Known rows, with every step that occurs:
sikem bupem bofav fesik zosus: [ 0.594 -0.958  2.105  1.382 -4.651 -3.298 -4.110 -2.386 -2.861 -1.197
  2.976  1.171 -1.144 -2.628  0.809  2.204 -0.322 -0.780  0.858 -1.436
  1.569 -2.148 -1.088 -2.359]
mifuf fesik zosus: [ 0.564 -0.692  1.757 -1.713 -3.339 -1.255 -0.134  1.829 -0.710  0.331
 -0.627  0.438  1.754 -2.364  0.742 -0.484 -0.023  0.324 -1.258  1.894
 -1.772  0.101 -0.841 -0.506]
zosus fesik mifuf: [-2.049 -0.619 -0.296  0.608 -2.156 -0.524 -2.252  2.029  0.469 -0.074
  1.417  0.702 -0.983  0.901  0.310 -1.912 -0.461  0.649  0.931  1.541
 -1.156 -0.109 -1.267  1.327]
zosus fesik: [-0.673 -0.355  0.165  0.902 -1.604 -1.061 -1.761  1.016 -0.538 -0.692
  2.195  0.807 -0.375  0.747  0.189 -1.014 -0.668  0.088 -0.665  1.017
 -1.294  0.954 -0.089 -0.112]
dosote nilu zosus fesik: [ 0.896  2.489  0.089  0.775 -0.387  0.778 -2.648 -0.972 -0.981 -1.471
  3.135  2.273  1.072  0.312 -0.078 -1.438 -0.690 -1.445 -3.446  0.136
  0.483 -1.140 -1.332  0.070]
sikem bupem bofav: [-0.167 -1.001  1.358  0.400 -1.530 -1.207 -3.918 -3.093 -2.833 -1.814
  1.488  0.069 -2.268 -2.642  0.874  0.851  0.296  0.455  1.762 -0.082
  2.225 -1.493 -0.089 -2.026]
bupem bofav fesik mifuf: [ 0.236 -0.715  1.983 -0.078 -1.547 -0.639 -2.952  0.459 -0.306 -1.891
  1.615  0.951 -3.463  0.842 -0.344  0.474 -0.659  0.214  0.302 -2.687
  1.280 -2.097 -2.243  0.563]
sikem bupem bofav fesik mifuf: [-0.830 -1.319  2.501  0.309 -2.368 -1.640 -4.409 -1.832 -1.720 -2.466
  1.717  1.037 -3.427 -0.856  0.944  1.485 -0.308 -0.384  2.013 -2.179
  2.018 -2.258 -1.949 -0.686]
sikem bupem bofav fesik mifuf nilu dosote: [-1.521 -0.684  3.337 -3.057 -3.190 -0.625 -5.155 -3.733 -1.849 -3.233
  1.308 -0.399 -4.309 -0.640 -0.562  0.607  0.744 -0.885 -0.283 -2.716
  2.360 -3.886 -1.764  0.149]
sizen nilu bofav: [ 0.419  1.484  0.020  2.144  1.850 -0.739 -0.178 -4.315  0.613 -1.166
  1.048 -0.452  3.066 -0.859 -1.086 -1.505  0.117  0.331  0.919  0.316
  2.175 -2.401  0.265 -0.598]
fesik mifuf nilu: [-0.808 -0.370  0.202 -3.962 -0.695  1.208 -0.964  0.205  0.792  0.019
 -2.017 -0.506 -1.286 -0.657 -0.237  0.628  0.804 -0.697  0.874 -0.496
 -0.361 -1.226 -0.639  1.636]
fesik mifuf: [-1.326 -0.650 -0.438 -0.489 -0.879  0.718 -0.938  1.009  0.660  0.554
 -0.788 -0.141 -0.242  0.160  0.198 -0.657  0.134  0.380  1.633  0.354
 -0.004 -1.121 -1.397  1.545]
sikem bupem: [-1.196 -0.567  0.505  0.388 -0.957 -0.899 -1.620 -2.108 -1.578 -0.602
 -0.035 -0.102 -0.061 -1.747  1.438  0.780  0.237 -0.559  1.503  0.580
  0.909 -0.212  0.346 -1.124]
bupem bofav: [ 1.014 -0.304  0.594 -0.263 -0.485 -0.077 -2.552 -1.177 -1.202 -1.151
  1.279  0.430 -2.474 -0.827 -0.338  0.115 -0.035  1.176  0.594 -0.667
  1.640 -1.337 -0.341 -0.962]
nilu bofav bupem: [-0.177  1.777  0.950  1.035 -1.105 -1.659 -1.487 -2.990  0.483 -1.829
  1.226  0.128 -0.880 -0.326 -1.317 -0.211  0.675 -1.997 -0.615  0.996
  2.781 -2.194  1.526 -1.503]
mifuf nilu dosote: [-0.508  0.884  0.754 -3.575 -0.827  0.820 -0.558 -2.131  0.019 -0.684
 -0.328 -1.159 -0.809  0.241 -1.287 -0.712  0.900 -0.427 -2.519 -0.669
  0.352 -1.968  0.048  0.597]
dosote nilu: [ 0.712  1.014  0.398 -1.900  0.289  1.631 -0.457 -0.013 -0.482  0.061
 -1.906  1.070  0.851 -0.332  0.385 -0.060 -0.748 -1.600 -1.547 -0.454
  1.359 -1.488 -0.403  0.533]
nilu bofav bupem sikem: [ 1.386  0.653  0.443  0.751 -2.312 -1.071 -2.177 -3.433  0.676 -2.506
  3.175  0.497 -1.759  0.115 -0.011  0.749 -0.249 -2.171 -0.682 -0.646
  1.513 -2.345  1.278 -3.867]
dosote nilu bofav: [ 0.229  2.627  0.652 -0.713  0.616  1.777 -1.142 -1.897  0.152 -0.780
 -0.400  1.075  0.814 -0.973 -0.499 -1.774 -0.644 -1.881 -2.110 -0.286
  2.891 -2.224  0.077 -0.074]
mifuf nilu: [ 0.743  0.032  0.523 -3.440  0.069  0.493 -0.264 -1.021  0.070 -0.738
 -1.268 -0.324 -1.043 -0.547 -0.449  1.219  0.480 -1.199 -0.696 -0.822
 -0.592 -0.133  0.968 -0.091]
bofav fesik: [ 0.549 -0.145  1.481  0.070  0.097 -0.973  0.316  0.401 -0.054 -1.409
  1.078  0.665 -0.588  1.611 -0.254  1.433 -0.723 -1.106 -1.505 -2.460
 -0.475  0.669 -0.469 -0.209]
bupem bofav fesik mifuf nilu zosus: [ 1.960  0.720  2.189 -2.073 -0.371  0.056 -3.403 -2.464 -0.358 -3.276
  2.813  1.332 -3.545  0.019 -1.595  1.519  0.650 -1.073 -1.312 -4.127
  1.073 -3.070 -2.603  0.316]
sizen nilu sikem bupem: [ 1.394 -1.785 -0.216  2.525  0.421 -1.030 -2.000 -4.039 -0.797 -0.996
  1.834 -0.717  2.246 -1.202  1.549  0.248  0.741 -0.938  1.237  0.654
  1.780 -2.097 -0.245 -2.639]

Rows:
[-1.513 -0.614 -0.047 -3.033 -2.100 -0.091 -2.634  1.067  0.495 -0.598
  0.010  0.432 -1.780  0.310  0.010 -0.503  0.084 -0.504  0.257  0.829
 -1.398 -0.465 -0.716  1.502] | zosus fesik mifuf nilu
[ 0.762 -2.227  2.110  1.401 -2.403 -0.603 -5.479 -1.111 -1.387 -2.332
  3.497  1.166 -3.859 -0.537  1.496  0.616 -0.054 -1.224  0.447 -2.346
  2.706 -2.409 -2.222 -2.417] | nilu sikem bupem bofav fesik mifuf
[ 1.012 -2.144  0.841 -2.437 -2.017  0.786 -5.904 -2.560 -1.207 -2.030
  1.250  0.114 -4.186 -2.910  1.434  0.629  1.010 -1.252  0.997 -0.554
  2.548 -3.321 -1.001 -2.380] | fesik mifuf nilu sikem bupem bofav
[ 3.335 -1.346  2.361 -1.353 -4.440 -1.641 -4.945 -2.913 -2.419 -1.938
  3.550  1.410 -2.890 -3.215  0.804  2.474  0.465 -3.094 -1.644 -2.320
  1.513 -2.847 -0.507 -4.356] | mifuf nilu sikem bupem bofav fesik zosus
[ 0.770  0.124  2.921 -1.541 -1.198 -0.893 -4.836 -4.518 -1.869 -3.926
  3.061  1.501 -3.548 -1.794 -0.232  2.262  0.696 -1.408  0.104 -3.431
  1.669 -3.190 -2.312 -0.921] | sikem bupem bofav fesik mifuf nilu zosus
[ 0.549  1.088  0.001 -2.273  0.251  1.125 -1.247 -1.662  0.734 -0.862
  0.548  0.160 -0.629 -0.615 -1.161  0.077  1.418 -1.058 -0.225 -0.781
 -0.284 -2.111 -1.689  1.351] | fesik mifuf nilu zosus
[ 0.451  1.320 -0.133  2.386 -0.502 -0.866 -1.691 -0.847 -0.305 -1.617
  4.858  1.454  0.263  0.639 -0.693 -1.464  0.001  0.027 -1.945  0.530
 -0.965  0.214 -1.464 -0.383] | nilu zosus fesik
[ 0.074 -2.543  0.797 -1.717 -3.487 -0.023 -7.619 -1.543 -1.731 -2.612
  3.418  0.793 -4.532 -2.413  1.430 -0.403  0.336 -0.975  0.384  0.810
  1.327 -2.161 -0.827 -2.257] | zosus fesik mifuf nilu sikem bupem bofav
[-1.032  1.438  0.923 -3.021 -1.750 -0.463 -2.302 -2.871  1.403 -2.009
 -0.990 -0.324 -2.226 -0.804 -1.536  0.286  1.163 -2.761  0.288  0.803
  2.317 -3.530  0.776  0.006] | fesik mifuf nilu bofav bupem
[-0.666  2.257  1.924 -0.743 -0.160  1.585 -1.860 -0.550  1.050 -1.064
 -0.007  1.652 -0.024  0.738 -0.500 -1.335 -0.888 -2.599 -2.052 -2.240
  2.678 -2.924 -1.752  1.251] | dosote nilu bofav fesik mifuf
[ 0.760  1.906  2.567 -2.182  0.503 -0.270 -0.436 -2.609  0.488 -2.519
  1.207  0.879 -1.467 -0.123 -1.433  0.977  0.203 -2.525 -2.871 -3.203
  0.577 -0.477  0.576 -0.965] | mifuf nilu bofav fesik
[ 1.291 -1.328  0.465 -1.827 -0.618  0.731 -2.466 -2.763 -0.902 -1.316
  0.792 -0.130 -1.404 -2.175  1.447  1.337  1.104 -2.900 -0.991 -0.244
  0.889 -0.787  0.806 -2.992] | mifuf nilu sikem bupem
[-2.621 -0.018  0.490 -2.966 -3.098  0.480 -2.900 -0.059  0.402 -1.039
  0.938 -0.524 -1.769  1.294 -0.985 -2.523  0.550 -0.093 -1.375  0.734
 -0.671 -1.979 -1.234  2.232] | zosus fesik mifuf nilu dosote
[ 1.827  1.908  0.721 -1.367 -2.243  0.583 -2.912 -3.660  0.320 -2.290
  1.461  1.510 -1.035 -0.063  0.158  0.327 -1.065 -3.810 -2.260 -1.133
  2.922 -3.723  1.139 -3.361] | dosote nilu bofav bupem sikem
[-1.729  0.842  0.624 -1.935 -1.614  0.240 -3.194 -0.830  1.092 -1.699
  1.574  0.611 -1.824 -0.711 -0.900 -2.117  0.098 -0.650 -0.551  0.604
 -0.005 -1.487 -0.180  0.670] | zosus fesik mifuf nilu bofav
[ 1.191  2.195  1.874 -1.486 -2.638 -1.477 -0.664 -1.984  0.445 -0.728
  1.309  1.317  0.339 -1.678 -1.414  0.976  0.368 -2.618 -2.151 -2.190
  0.302 -1.810  0.169 -1.210] | mifuf nilu bofav fesik zosus
[ 2.656 -1.965  0.552  2.531 -0.063 -1.126 -4.363 -5.328 -2.020 -2.219
  2.892 -0.256  0.144 -2.152  1.347  0.283  0.412  0.081  1.919 -0.082
  3.436 -3.470 -0.659 -3.464] | sizen nilu sikem bupem bofav
[ 2.186 -0.836  1.113 -0.259 -1.141  1.416 -5.542 -2.568 -2.751 -1.831
  1.654  1.454 -2.100 -2.364  1.822 -0.197 -0.476 -2.300 -1.243 -0.643
  4.175 -3.196 -0.251 -3.414] | dosote nilu sikem bupem bofav
[-0.819  0.712 -0.522  2.454 -1.474 -0.110 -2.856  0.152  0.399 -0.938
  3.956  1.343 -0.271  0.865 -0.491 -2.159  0.087  0.465 -0.290  0.864
 -0.481 -0.999 -2.563  1.396] | nilu zosus fesik mifuf
[-0.151 -0.179  1.878 -3.896 -0.713 -0.053 -0.641  0.369  0.802 -1.178
 -0.925  0.631 -2.012  1.181 -0.393  1.676  0.229 -2.006 -0.657 -2.818
 -0.883 -0.891 -1.289  1.513] | bofav fesik mifuf nilu
[ 2.318 -1.910  1.065 -2.071 -1.490  0.225 -4.940 -3.683 -2.278 -2.265
  1.920  0.409 -3.709 -3.209  1.129  1.298  0.891 -1.695 -0.667 -1.047
  2.524 -1.950  0.427 -3.914] | mifuf nilu sikem bupem bofav
[ 2.911 -1.655  2.770 -1.755 -1.338 -0.575 -4.531 -3.444 -2.525 -3.679
  3.220  1.158 -4.680 -1.474  0.733  2.506  0.297 -2.975 -2.089 -3.390
  1.934 -1.602 -0.152 -3.987] | mifuf nilu sikem bupem bofav fesik
